Each row comes from the steps of one walk. Every step used is in the known rows, and no mark comes twice. Write the walk behind each row, first mark first.
Known rows
Y -> M -> Z -> F -> D: 14  -13  -16  15  0  -9  -20  -9  -6  -25  -5  9  29  -8  -18  -17  -3  -16  11  19  25  -2  5  11  3  -6  -14  28  4  -18  7  2  -2  -12  -16
X -> F -> M: 9  -1  -11  6  15  -3  -24  -15  -3  -8  1  5  15  15  -20  -2  18  -3  -16  22  -11  -4  5  23  8  -4  -3  40  17  -17  -3  -9  18  2  -14
D -> F -> Z -> M -> Y: 3  4  1  11  23  8  -8  1  -10  -10  -4  29  10  -16  -10  13  3  4  -24  33  -12  21  -2  20  -8  -5  2  30  16  -5  13  -3  23  -4  -27
M -> Z -> D -> X: 21  -7  -12  7  7  -4  -7  -16  -4  -22  1  17  28  -2  -5  10  6  -3  -5  45  -3  -8  12  15  8  -17  -9  27  22  -20  20  -2  -5  -12  -29
Y -> M -> Z -> X -> D -> F: 18  -12  -1  11  1  -2  -9  -7  -23  -14  -18  22  25  11  -16  -13  -11  -5  13  28  9  -5  -3  15  -9  -2  19  23  10  -2  -2  3  19  12  -33
M -> Y -> D -> F -> X: -12  -7  4  32  10  12  -20  -1  -4  -1  12  34  7  -2  -29  -4  -8  -12  -1  19  -8  4  2  27  -6  2  11  32  9  14  -7  -3  13  -23  -21
F -> X -> D -> M -> Z: 18  -3  -12  14  6  -7  -15  0  -15  -10  4  10  13  15  -23  7  5  -3  3  29  -13  -17  4  13  -6  1  10  33  7  -6  -1  -16  16  -2  -29
M -> Z -> D: 19  -2  -15  5  12  -2  -7  -21  -7  -27  2  18  24  -6  0  1  0  -7  -1  35  1  1  6  6  13  -18  -11  26  16  -25  11  3  -7  -6  -26
D -> X: 4  -5  -1  13  -5  5  -16  2  -5  -17  2  7  12  7  -11  4  11  -5  -2  29  -12  -9  5  23  1  -9  -2  21  22  -8  22  -5  4  -5  -27
D -> X -> Y -> F -> M -> Z: 15  -10  -18  14  2  -10  -12  -8  -15  -14  2  12  31  -8  -32  15  25  2  -12  35  -14  -25  21  39  -1  -21  -3  22  19  0  13  -17  2  -4  -29
D -> X -> F -> Z: 19  0  -6  4  12  3  -24  -2  -8  -11  -12  10  23  9  -18  16  21  -1  -6  43  -16  -7  1  35  -4  -12  8  31  29  -18  12  -8  18  2  -28
D -> M -> Z: 19  -8  -4  5  13  8  -15  -9  -23  -25  8  8  6  13  -17  2  9  -9  8  15  1  -13  -5  9  -13  -3  -8  26  15  -12  18  -8  1  2  -18
F -> Y: 4  3  -6  16  -4  11  -22  -12  5  -22  9  6  8  2  -15  -13  10  -15  2  17  -6  -16  10  9  5  -16  -3  18  10  -10  22  0  -9  -9  -8
X -> D -> M -> Z -> F: 19  -17  -5  8  15  -4  -16  -6  -8  -21  -4  3  12  6  -22  2  5  -5  -5  25  -1  -13  -11  6  -11  2  5  29  1  -16  8  -5  11  5  -17
D -> M -> Y -> F: -13  -10  6  24  1  6  -18  0  -21  -16  1  21  8  10  -32  -16  3  -6  -2  2  -7  -20  5  19  -5  -15  -1  15  11  7  12  -6  15  -10  -19
M -> Y -> F: -19  -4  3  27  -4  -2  -21  -5  -15  -20  -1  25  14  -1  -23  -16  -2  -6  1  9  -3  -9  14  20  9  -25  3  8  10  3  4  2  6  -10  -24
Y -> D -> F -> Z: 11  1  0  9  11  17  -22  -5  -15  -10  2  12  9  -11  -23  2  10  -26  4  24  -7  18  -14  27  -8  7  4  29  20  2  3  -3  23  3  -15
X -> Z: 1  -8  -8  1  11  6  -24  -18  -13  -13  11  21  11  10  -1  7  12  -11  10  19  3  4  1  5  9  -8  2  19  21  -28  6  -2  9  -3  -29
Y -> D: -4  -4  -6  15  0  14  -25  -8  -4  -17  9  11  8  -2  -23  -13  3  -26  12  18  2  4  -9  19  6  3  -3  22  13  -7  1  5  2  -3  -15
Y -> F: -5  1  -3  16  -12  -6  -19  -12  -25  -20  0  6  12  -3  -11  -16  10  -13  9  13  -5  -4  10  16  10  -19  1  8  14  -5  5  -1  13  4  -26
F -> X -> Y: 3  4  -19  24  7  5  -8  5  -6  -10  6  21  12  -12  -13  4  2  -3  -1  32  -26  -12  6  27  4  -15  0  33  12  -14  -5  -10  3  -9  -31
M -> Y -> D -> X -> Z: -16  -20  0  19  9  11  -30  -6  2  -5  11  37  19  10  -31  7  4  -10  3  24  7  -5  4  26  1  -6  11  20  17  -4  5  1  1  -25  -26
Z -> D -> M -> Y -> F -> X: -9  -2  -8  28  1  -3  -4  -4  -9  -5  0  27  22  -1  -21  -14  -2  -2  -11  25  -17  -19  17  19  13  -18  -5  31  11  0  3  -8  23  -27  -24
D -> X -> Z -> F -> M: 5  -18  -16  3  13  -5  -22  -8  4  -3  12  7  18  7  -12  20  21  -3  -12  32  -5  -2  15  15  5  -1  -6  39  17  -28  18  -7  20  -15  -22
X -> F -> D -> M: 17  1  -7  12  9  -1  -24  -14  -4  -9  -2  12  17  16  -19  -11  26  -9  -13  22  -4  -2  -16  19  -3  -2  -4  34  17  -8  6  -15  19  -12  -14
F -> X -> D -> M: 6  -1  -8  18  -2  -3  -13  7  -9  -7  2  8  8  15  -22  -3  5  -4  -3  25  -21  -18  -1  16  -1  3  10  33  8  -3  -1  -14  25  -2  -26
F -> M -> Z -> D -> X -> Y: 24  -6  -26  6  14  -5  -3  -10  3  -14  4  17  36  -9  -21  16  16  4  -27  47  -15  -16  19  28  11  -15  -18  40  21  -16  15  -14  -2  -11  -22
Y -> D -> F -> M -> Z -> X: 17  0  -10  5  16  5  -16  -17  -12  -4  11  16  12  1  -26  1  8  -19  1  30  -2  13  -3  19  -7  13  2  38  17  1  3  1  22  0  -16
Z -> M: -2  3  -12  9  7  2  -10  -8  -4  -15  8  15  7  -6  -3  -2  3  -1  -12  30  -2  11  -1  8  10  -2  -10  23  12  -21  12  4  4  -2  -31
X -> Y -> F -> D: 3  6  -17  23  -7  -6  -14  -7  -10  -17  -2  19  30  -23  -18  -13  23  -12  -9  23  -10  -4  0  27  10  -25  -6  12  13  -1  3  -13  6  -8  -26
D -> M: 5  -5  0  12  4  13  -14  1  -16  -19  5  7  -1  12  -16  -8  9  -12  0  9  -10  -12  -8  13  -8  -2  -10  25  15  -8  18  -8  12  1  -15
D -> F -> Y: 11  0  7  17  2  15  -17  -14  -5  -12  6  10  2  1  -10  -6  13  -11  -7  18  -12  -6  4  12  -10  -9  5  24  12  3  20  -9  6  -9  -9
X -> Y: 3  -3  -10  17  8  14  -10  0  -4  -22  -1  20  14  -15  -12  -2  5  -5  -8  23  -18  -11  -7  25  2  -19  -4  21  14  -16  4  -6  -5  2  -24
Y -> F -> D -> X -> Z: 4  0  -12  13  -14  -18  -26  -17  -15  -6  6  16  32  2  -13  -1  35  -13  1  26  3  3  11  20  13  -15  0  10  23  -4  15  -13  21  -19  -32
M -> Y -> D -> F -> Z -> X: -4  2  0  20  18  17  -16  4  -5  -8  -4  38  12  -8  -27  -7  -7  -14  1  30  -10  15  -10  25  -8  -1  12  27  16  6  1  9  24  -5  -21
F -> Z -> D -> M: 17  8  -12  1  13  10  -6  2  -8  -18  -8  12  21  -10  -11  -2  8  -12  -10  33  -19  -2  -6  15  9  -9  -17  35  24  -19  20  -5  24  0  -17

Write each row's walk
-9  -15  -6  10  14  1  -18  -9  0  -2  10  37  21  10  -10  21  9  12  -16  39  3  0  11  18  5  -8  4  25  19  -20  16  -4  6  -23  -43
D -> X -> Z -> M -> Y
-19  -9  1  26  6  15  -25  -1  3  -17  7  29  11  -1  -30  -13  -8  -16  4  13  4  -2  -3  23  4  -7  1  20  10  0  0  7  -4  -15  -16
M -> Y -> D
6  -6  3  12  1  4  -16  2  -10  -16  -4  5  9  16  -21  -7  7  -6  -9  16  -13  -15  -15  11  -4  1  7  22  8  -3  10  -11  20  9  -19
X -> D -> M
21  3  -21  8  19  4  -5  -9  -13  -25  -2  29  19  -10  -6  2  -1  -2  7  41  -8  -6  -5  14  -2  -19  2  23  15  -24  6  6  -7  9  -34
M -> Z -> X -> Y
10  -1  -7  10  29  8  -14  -7  -2  -10  -17  29  28  5  -22  -1  7  1  -21  36  -16  -7  -6  26  3  -16  1  40  21  -18  1  -6  22  -9  -18
X -> F -> Z -> D -> M -> Y
7  -9  -6  19  3  11  -10  6  -2  -16  -2  18  17  -6  -16  10  13  1  -11  35  -22  -20  0  34  -4  -17  -2  23  20  -10  16  -9  -4  -5  -30
D -> X -> Y
-15  -13  -9  7  21  3  -19  -16  -1  -6  13  41  15  4  -6  11  2  6  -12  27  9  11  6  4  12  -9  1  23  12  -26  4  3  5  -19  -38
X -> Z -> M -> Y
-18  -6  -13  25  4  -10  -16  -16  -10  0  4  40  31  -3  -12  -5  -1  -2  0  27  -7  -6  26  16  24  -25  8  22  13  -9  -9  -3  18  -30  -38
M -> Y -> F -> X -> Z -> D
-10  -17  4  25  11  11  -28  -5  6  -5  0  29  19  13  -37  -2  4  -6  -5  29  0  -10  -2  38  -4  -8  15  27  15  1  -3  0  1  -22  -23
M -> Y -> D -> X -> F
11  2  -6  10  9  1  -1  -13  0  -5  0  13  17  -6  -3  -3  9  -6  -30  29  -21  9  7  14  12  -3  -15  43  19  -7  11  -11  27  -9  -13
Z -> D -> F -> M
20  -2  -10  2  15  6  -9  -7  -23  -22  3  17  6  14  -13  -3  3  -7  11  27  -3  -9  -8  6  -11  -3  -3  28  18  -14  19  2  10  6  -25
D -> M -> Z -> X
-14  -4  -15  12  9  -13  -23  -21  -4  0  11  42  30  -4  -10  1  15  0  -13  26  15  16  9  7  19  -13  -1  15  12  -14  4  -4  15  -28  -37
X -> Z -> M -> Y -> F -> D
3  -6  -5  21  -9  16  -28  -11  10  -12  13  7  15  3  -35  -8  15  -23  4  28  0  -21  10  25  0  -3  3  21  13  2  21  -1  -9  -20  -7
F -> Y -> D -> X
12  -7  -8  8  7  -4  -22  -6  -1  -3  -2  4  19  20  -22  11  24  3  -20  34  -15  -13  9  34  2  -4  1  39  24  -12  11  -14  17  -5  -21
D -> X -> F -> M
-12  -2  -6  17  8  2  -16  2  5  -15  8  17  12  5  -26  -6  2  -2  -19  11  -11  -7  14  18  11  -9  -14  30  13  -3  13  -4  8  -10  -11
F -> M -> Y
3  -7  7  16  6  16  -21  -11  -12  -9  9  13  4  -4  -19  -7  8  -22  4  17  -3  12  -14  21  -10  8  7  28  16  5  0  -2  14  -3  -15
Y -> D -> F
18  -15  -9  10  7  6  -30  -28  -6  -15  -7  11  28  18  -27  -13  5  -10  10  22  15  -28  12  22  -4  -16  12  27  9  -13  -2  -3  -11  -8  -14
X -> F -> Y -> M -> Z
7  -2  -5  11  7  9  -3  -6  -4  -17  -1  13  15  2  -6  -12  4  -9  -12  24  -16  -9  -4  8  10  -7  -16  32  18  -15  16  -6  14  -9  -18
Z -> D -> M
5  -14  -11  22  -4  8  1  1  3  -11  -14  24  40  -11  -15  -6  -2  -1  -15  39  -13  -24  8  35  12  -20  -7  30  19  -12  9  -6  1  -14  -31
Z -> D -> X -> Y -> M
17  9  -16  12  -5  -15  -14  -14  -26  -16  1  16  24  2  -20  -18  21  -15  7  24  4  0  -2  10  2  -10  -4  16  16  1  16  -5  24  -5  -24
Y -> F -> D -> M -> Z -> X
24  -5  -19  11  8  -14  -17  -10  4  -24  6  7  24  -10  -11  9  16  -7  -4  38  8  5  3  12  -1  -9  -13  29  10  -21  22  -2  -3  -20  -19
M -> Z -> F -> D -> X
16  0  -30  6  19  2  -11  -11  -2  -11  9  20  22  -8  -30  2  8  -12  -2  37  -5  -4  2  22  4  0  -6  36  15  -13  2  3  5  2  -18
F -> M -> Z -> X -> Y -> D
4  4  -13  20  -5  -9  -16  4  -4  -10  1  9  13  5  -13  -3  -1  -3  0  30  -19  -7  5  14  10  -3  10  27  7  -9  -5  -9  18  -2  -31
F -> X -> D
0  -9  -5  18  -14  13  -23  -7  -1  -20  -1  6  19  6  -26  -28  -2  -20  12  9  9  -27  15  15  5  -13  -3  17  7  -3  15  0  -8  -9  -8
F -> Y -> M
14  -2  -18  12  5  8  -2  9  -1  -14  -22  21  43  -21  -19  2  2  -4  -11  46  -16  -15  7  39  11  -20  -10  32  23  -15  14  -7  11  -4  -29
F -> Z -> D -> X -> Y -> M
-20  0  -11  28  0  -17  -14  -4  -5  -2  0  31  22  -6  -22  -3  -6  11  -18  33  -7  -2  18  19  15  -11  13  20  -1  0  -10  -3  19  -15  -42
Z -> M -> Y -> F -> X -> D
0  -14  -10  20  6  18  -25  -11  11  -16  12  -1  4  -7  -33  -17  7  -25  2  17  2  -16  -1  10  -8  4  -5  36  -1  -11  14  5  0  -20  8
Z -> F -> Y -> D -> M
5  -13  -5  4  2  3  -22  -9  -9  -8  10  19  16  16  -6  17  20  -3  3  29  -3  -5  7  18  2  -8  4  22  27  -20  18  -7  9  -9  -35
D -> X -> Z
8  7  -11  7  0  -2  -11  -7  -23  -17  -11  9  26  -13  -17  -9  16  -14  -3  28  -15  -6  7  19  12  -18  -9  22  21  -8  13  -6  30  2  -21
Y -> F -> Z -> D -> M
-1  -9  -2  17  -5  11  -24  -3  -3  -12  8  9  13  4  -27  -3  9  -19  7  28  -1  -5  -3  30  -1  4  1  22  20  -2  12  0  3  -9  -21
Y -> D -> X
19  -8  -10  5  22  11  -23  -21  -17  -8  2  20  14  18  -32  -8  8  -18  15  31  6  -7  -17  20  -13  8  12  35  16  -10  -6  4  12  0  -20
Y -> D -> M -> Z -> X -> F
16  -10  -14  8  16  -2  -17  -15  -7  -31  5  6  9  -10  -6  4  0  -8  7  28  6  2  3  5  -3  -9  -9  28  6  -31  10  7  -7  -4  -18
M -> Z -> F
17  -8  -5  7  13  6  -22  -20  -12  -7  15  10  11  1  -30  5  12  -21  -4  20  2  9  0  22  -8  13  -2  36  15  4  2  -7  12  -3  -10
Y -> D -> F -> M -> Z
-5  -6  5  20  17  18  -22  2  -5  -10  0  30  13  -9  -32  -2  -2  -16  -4  20  -6  10  -8  28  -10  -3  7  26  16  9  3  0  15  -9  -14
M -> Y -> D -> F -> Z
1  -11  -3  15  12  -3  -21  -3  6  -3  -3  17  21  20  -30  10  16  8  -26  31  -13  -16  13  37  1  -10  5  37  21  -4  8  -12  13  -15  -21
D -> X -> F -> M -> Y
0  -2  -9  18  -5  18  -29  -15  10  -16  15  7  10  -1  -30  -18  7  -28  8  18  3  -13  4  16  5  -3  0  20  8  -3  13  3  -11  -15  -3
F -> Y -> D
10  -16  -6  9  -2  2  -18  -9  -23  -27  -4  12  22  7  -20  -13  -10  -13  21  13  20  -13  8  16  0  -10  -5  20  13  -11  6  2  -6  3  -24
Y -> M -> Z
0  -16  -6  8  3  10  -31  -13  -7  -3  13  19  18  11  -22  10  17  -19  12  29  6  -1  -1  25  2  3  7  24  22  -11  7  -1  8  -15  -28
Y -> D -> X -> Z
3  -7  -3  18  -2  22  -27  -12  3  -14  16  5  7  9  -38  -18  13  -29  7  13  1  -24  -2  16  -6  2  -1  26  8  3  17  -3  -4  -15  2
F -> Y -> D -> M
21  -2  -21  10  12  -12  -18  -14  2  -27  7  9  19  -15  -6  -1  10  -13  -1  30  10  11  -2  3  3  -8  -15  29  7  -27  15  2  -4  -14  -15
M -> Z -> F -> D
15  -12  -28  20  21  0  -18  -12  -2  -15  12  17  17  -23  -24  9  -2  -12  9  39  -1  -6  5  24  -4  -6  1  40  2  -23  -12  2  -8  -15  -23
M -> Z -> F -> X -> Y -> D
17  6  -10  1  20  5  -25  -8  -11  -15  -11  10  17  3  -12  4  15  -7  -2  32  -12  3  -8  25  2  -12  5  31  22  -24  -2  -2  18  10  -22
X -> F -> Z
28  -3  -7  8  13  5  -9  -30  -2  -18  5  20  21  -7  -4  2  7  -8  -10  37  -3  -4  11  6  0  -17  -2  29  13  -11  16  -5  -6  -15  -14
M -> Z -> D -> F -> Y
0  8  -16  19  2  2  -5  -4  -17  -15  -9  27  19  -16  -9  -15  5  -5  5  33  -20  -8  -1  23  9  -23  8  15  16  -12  0  6  15  9  -35
Z -> X -> Y -> F
1  -4  -17  12  1  -12  -15  -20  -25  4  8  21  25  5  -11  -1  14  -11  7  27  -10  -10  20  14  16  -12  3  28  18  -12  -5  -13  32  -19  -36
Y -> F -> X -> Z -> D -> M
1  -3  -2  18  14  2  -2  -9  6  -5  1  27  19  -5  -11  -4  2  1  -35  27  -20  6  11  17  11  -9  -12  40  16  -2  10  -9  22  -20  -14
Z -> D -> F -> M -> Y
11  -5  -4  11  14  3  -16  -13  -21  6  14  24  4  8  1  16  12  -6  4  25  -13  12  7  14  -5  0  12  36  19  -11  -3  -14  27  -12  -34
D -> F -> X -> Z
